What can hang from each mark:
S: A J R
J: L S
U: R
N: R
A: L S
R: G N U

Each row was made from one small tree. The marks that hang from a mark follow it in brackets, in alphabetical order. Every link used is in the known rows. Write each row's tree.
Known rows:
J(L S(A R(N))): [-0.24 -0.46 -0.65 -1.41  4.35  0.88 -0.41 -1.63 -3.06 -0.82 -0.08 -0.19
 -3.70 -1.97  1.24  0.94 -5.31]
A(L S(J R)): [ 4.95 -3.73 -1.67 -1.42  3.28  1.68 -2.89 -4.43  0.15  4.11 -0.84 -1.81
 -0.91 -1.71 -0.30  0.98 -4.33]
R(N): [-2.92  3.67  2.87  2.36 -2.23 -1.73  3.27  4.33 -1.39 -1.00 -1.45  0.12
  0.38  4.24 -1.48  0.44  3.24]
R(G U): [-4.97  2.57  0.93  2.01 -6.56 -1.44  2.71  5.39  2.18 -1.62  0.75  2.97
  3.67  1.64 -2.06 -0.38  8.02]
S(A(L) J): [ 1.38 -4.28 -3.45  0.32  1.80  4.18 -3.24 -5.60 -1.60  5.93 -4.39  1.41
 -2.71 -0.07  3.60  1.96 -2.61]
J(L S(A)): [-2.30 -2.98 -4.08  0.31  4.04  3.27 -1.32 -1.83 -3.70  5.37 -1.21  2.77
 -1.46 -1.95  2.66  2.95 -2.38]
N(R(G U)): [-4.81  1.74  0.38  3.30 -7.63 -0.97  2.96  8.08  3.96 -5.55  1.28  4.78
  4.79  3.89  0.86 -4.04  8.47]
R(N U): [-4.78  3.38  3.86  2.41 -5.18 -3.23  3.82  6.93  1.37 -4.09 -0.99  2.62
 -0.80  3.92 -3.33  1.70  4.95]
S(A R): [ 0.50  0.55  1.95  1.03  0.29 -1.71 -1.09 -1.94  2.75  0.82 -0.57 -2.00
 -0.58  1.08  3.21  0.65  1.34]
J(L S(A R(U))): [-1.22 -3.01 -1.03 -0.68  1.59 -0.04 -2.21 -0.65  1.54 -0.33  0.92  2.44
 -3.39 -3.67  1.19  3.56 -1.90]
J(L S(A R)): [ 0.66 -2.38 -1.94 -0.67  4.60  1.43 -2.66 -3.49 -0.96  2.67  0.39 -0.28
 -2.05 -3.10  2.89  1.97 -3.45]
A(L S): [ 0.70 -2.21 -2.44 -0.04  2.61  1.65  0.12  0.03 -2.02  4.60 -0.48  1.64
  1.64  0.36 -1.74  1.48 -0.48]
U(R(G N)): [-6.79  6.36  0.48 -1.22 -4.81 -1.74  6.44  6.07 -1.39 -5.59 -0.24  2.63
  5.48  3.74 -1.95 -5.21  6.21]
S(J(L) R): [ 3.20 -0.91  0.94  0.80  0.95  0.74 -2.60 -3.83  1.28  1.97 -0.84 -2.28
 -1.90 -0.75  2.97  2.30 -0.26]
S(J R(G N U)): [-1.41  3.11  2.74 -0.19 -6.22 -2.32  1.96  2.96  2.14 -5.67 -0.18 -0.43
 -0.77  0.85 -2.18 -2.12  2.30]
A(L S(R(N))): [ 2.86  0.20  1.20 -1.57  2.87 -0.83  1.02  0.07 -1.73 -1.30  0.83 -1.29
 -0.57  0.53 -3.18 -0.47 -3.35]
N(R(U)): [-3.79  0.65  2.24  4.18 -5.75 -2.08  1.89  8.23  5.34 -4.58 -0.11  4.48
  1.97  4.77  1.49 -1.02  7.16]
A(S(J)): [-0.11 -1.91 -2.43  1.22  1.20  1.24  0.15 -0.07 -1.50  6.42 -2.45  0.18
  0.48  0.46 -0.15  1.53 -1.03]
S(R): [ 0.61  2.34  3.95  1.84 -1.43 -2.95 -0.20  1.00  3.42 -0.36  0.55 -2.72
  1.37  2.15  0.82  0.82  3.97]
R(G N U): [-5.81  4.68  2.22  1.57 -7.13 -2.20  4.89  6.98 -0.04 -5.14  0.37  2.87
  2.00  2.90 -3.62 -1.53  6.16]
N(R): [-1.73  1.07  1.24  4.01 -2.74 -0.47  1.58  5.14  2.54 -1.76 -0.42  1.73
  3.07  5.50  3.03 -2.18  5.47]
J(L S(R)): [ 0.88 -0.63  0.19  0.15  3.02  0.03 -1.70 -0.50 -0.23  1.40  1.62 -1.15
 -0.01 -1.97  0.46  2.51 -0.82]

Which tree is each row?
[ 1.82 -3.55 -2.13 -1.34  4.28  1.48 -3.63 -4.13 -0.26  2.94 -0.21 -0.13
 -1.52 -2.28  1.32  1.36 -3.98]  J(S(A(L) R))
[-0.14  0.49 -1.48 -0.88  1.14  1.10 -0.58 -0.57 -1.63  0.31  3.05 -0.70
  2.79 -3.05 -0.32 -0.68  0.40]  J(L S(R(G)))
[-2.18  3.21  3.18  0.92 -6.15 -3.47  1.36  3.96  4.79 -4.50  2.55  0.18
  2.97  0.55 -1.59 -1.02  6.79]  S(R(G U))
[ 0.91 -3.01 -3.82  0.39  3.11  3.29 -0.58 -2.13 -3.39  6.41 -1.82  1.18
 -0.84 -1.49  0.90  2.55 -2.62]  A(S(J(L)))
[ 4.29 -3.79 -1.27 -0.69  2.22  2.41 -4.46 -7.13  1.20  3.23 -2.57 -1.56
 -3.26 -1.10  3.97  1.10 -3.58]  S(A(L) J R)
[ 3.50 -1.66  0.03 -0.91  3.18 -0.13 -1.25 -1.62  0.66  2.00  1.28 -1.32
  1.06 -0.55 -1.33  0.75 -1.29]  A(L S(R))
[ 0.03 -4.13 -1.05 -1.49  1.54  0.06 -3.04 -1.06  2.32  0.02  0.23  2.40
 -2.69 -2.68 -0.43  2.68 -2.28]  J(S(A(L) R(U)))
[-2.08  0.72  2.41 -0.42 -0.16 -2.20  1.11  4.16  0.46 -4.94  1.70  1.63
 -2.95 -1.21 -3.19  2.23 -1.02]  J(L S(R(N U)))
[ 2.19 -4.27 -4.11 -0.20  2.80  3.46 -1.61 -2.62 -2.44  6.88 -2.61  1.15
 -0.30 -0.49 -0.76  1.73 -3.06]  A(L S(J))
[-2.99  5.10  4.34  0.28 -6.37 -4.11  3.60  5.50  2.81 -7.86  2.10  0.06
  1.33  2.02 -3.29 -2.26  5.08]  S(R(G N U))
[ 1.44  2.26  3.50  1.00 -1.42 -1.81  0.35  0.21  0.77 -1.52 -1.92 -3.23
 -2.31  2.41 -0.06 -0.34 -0.56]  S(J R(N))
[ 2.89 -1.83  0.27 -0.35  1.97  0.58 -2.95 -4.75  1.70  1.25 -0.52 -1.14
 -1.23  0.08  2.82  1.00 -0.77]  S(A(L) R)
[ 3.12 -0.63 -0.22 -1.30  3.35  0.88  0.32 -1.87 -2.80  0.39 -0.69 -1.81
 -3.40 -1.33 -0.58  0.55 -5.60]  A(S(J(L) R(N)))
[-0.25  1.93  0.15 -0.03 -1.71 -0.50 -0.03 -2.07  1.26 -0.25  0.66 -2.07
  2.03  0.07  2.71 -2.45  2.48]  S(A R(G))
[ 3.82 -2.55 -1.38 -0.79  3.70  1.50 -1.86 -3.76 -0.63  3.82 -0.18 -1.69
 -1.52 -2.41  1.45  1.88 -3.85]  A(S(J(L) R))
[ 0.00  1.14  1.37 -0.51  2.73 -0.53  0.73  1.22 -2.34 -1.98  1.19 -0.99
 -1.94 -0.69 -1.47  1.16 -2.71]  J(L S(R(N)))
[-0.44  3.87  0.87 -1.00 -0.75 -1.91  3.84  2.70 -1.87 -2.96  2.09 -2.04
  2.92  0.56 -3.18 -3.91 -0.01]  A(S(R(G N)))
[ 2.75 -1.38 -0.35  0.06  1.75 -0.75 -1.32 -1.59  1.01  3.60 -0.94 -2.67
 -0.14 -0.67  0.23  0.58 -1.98]  A(S(J R))
[ 2.04 -0.54 -1.39 -1.53  0.24  1.77 -1.80 -4.56  0.37 -0.04  0.67 -0.75
  1.65 -1.01  2.29 -2.26  0.38]  S(A(L) R(G))
[ 1.38  0.43  1.36 -0.05  0.20 -0.51 -0.43 -2.97  0.04 -0.59 -3.09 -2.72
 -4.23  1.23  2.41 -0.28 -3.18]  S(A J R(N))
[-1.02 -4.21 -4.17 -0.28  3.83  3.35 -2.32 -2.49 -2.91  5.47 -1.86  2.79
 -0.90 -1.17  1.08  1.91 -2.78]  J(S(A(L)))
[ 4.15 -2.60 -3.26 -2.47  1.46  2.65 -1.83 -4.32 -1.21  2.87  0.72 -1.29
  1.83 -2.71 -0.65 -2.27 -3.21]  A(L S(J R(G)))
[-0.98  1.70 -0.31  0.10 -0.97 -0.95  0.32  1.37  0.31  0.19  2.42 -1.76
  4.22 -1.17 -1.40 -1.74  2.07]  J(S(R(G)))
[ 2.20 -1.45 -2.69 -1.20  0.64  3.29 -2.40 -6.61 -0.93  1.96 -0.71 -1.29
 -1.06 -2.96  4.96 -0.96 -1.88]  S(A J(L) R(G))
[ 2.03  0.09  1.47 -1.03  1.72  0.01 -0.80 -2.90 -0.62 -2.04 -0.98 -1.04
 -3.04  1.23  1.09 -0.40 -2.60]  S(A(L) R(N))
[ 1.91  1.50 -0.46 -2.44  1.04  0.27  2.16 -0.05 -2.86 -2.52  2.27 -0.97
  2.28 -0.50 -3.80 -3.59 -2.27]  A(L S(R(G N)))
[-3.74  3.28  2.27 -0.64 -4.07 -3.04  2.90  6.08  0.75 -6.25  2.55  0.83
  1.16 -0.46 -4.83 -1.98  2.08]  J(S(R(G N U)))
[-0.80  2.58 -0.43 -1.43  0.93  0.44  1.84  1.35 -3.66 -3.05  2.49 -0.76
  1.25 -1.57 -2.00 -2.06 -1.37]  J(L S(R(G N)))
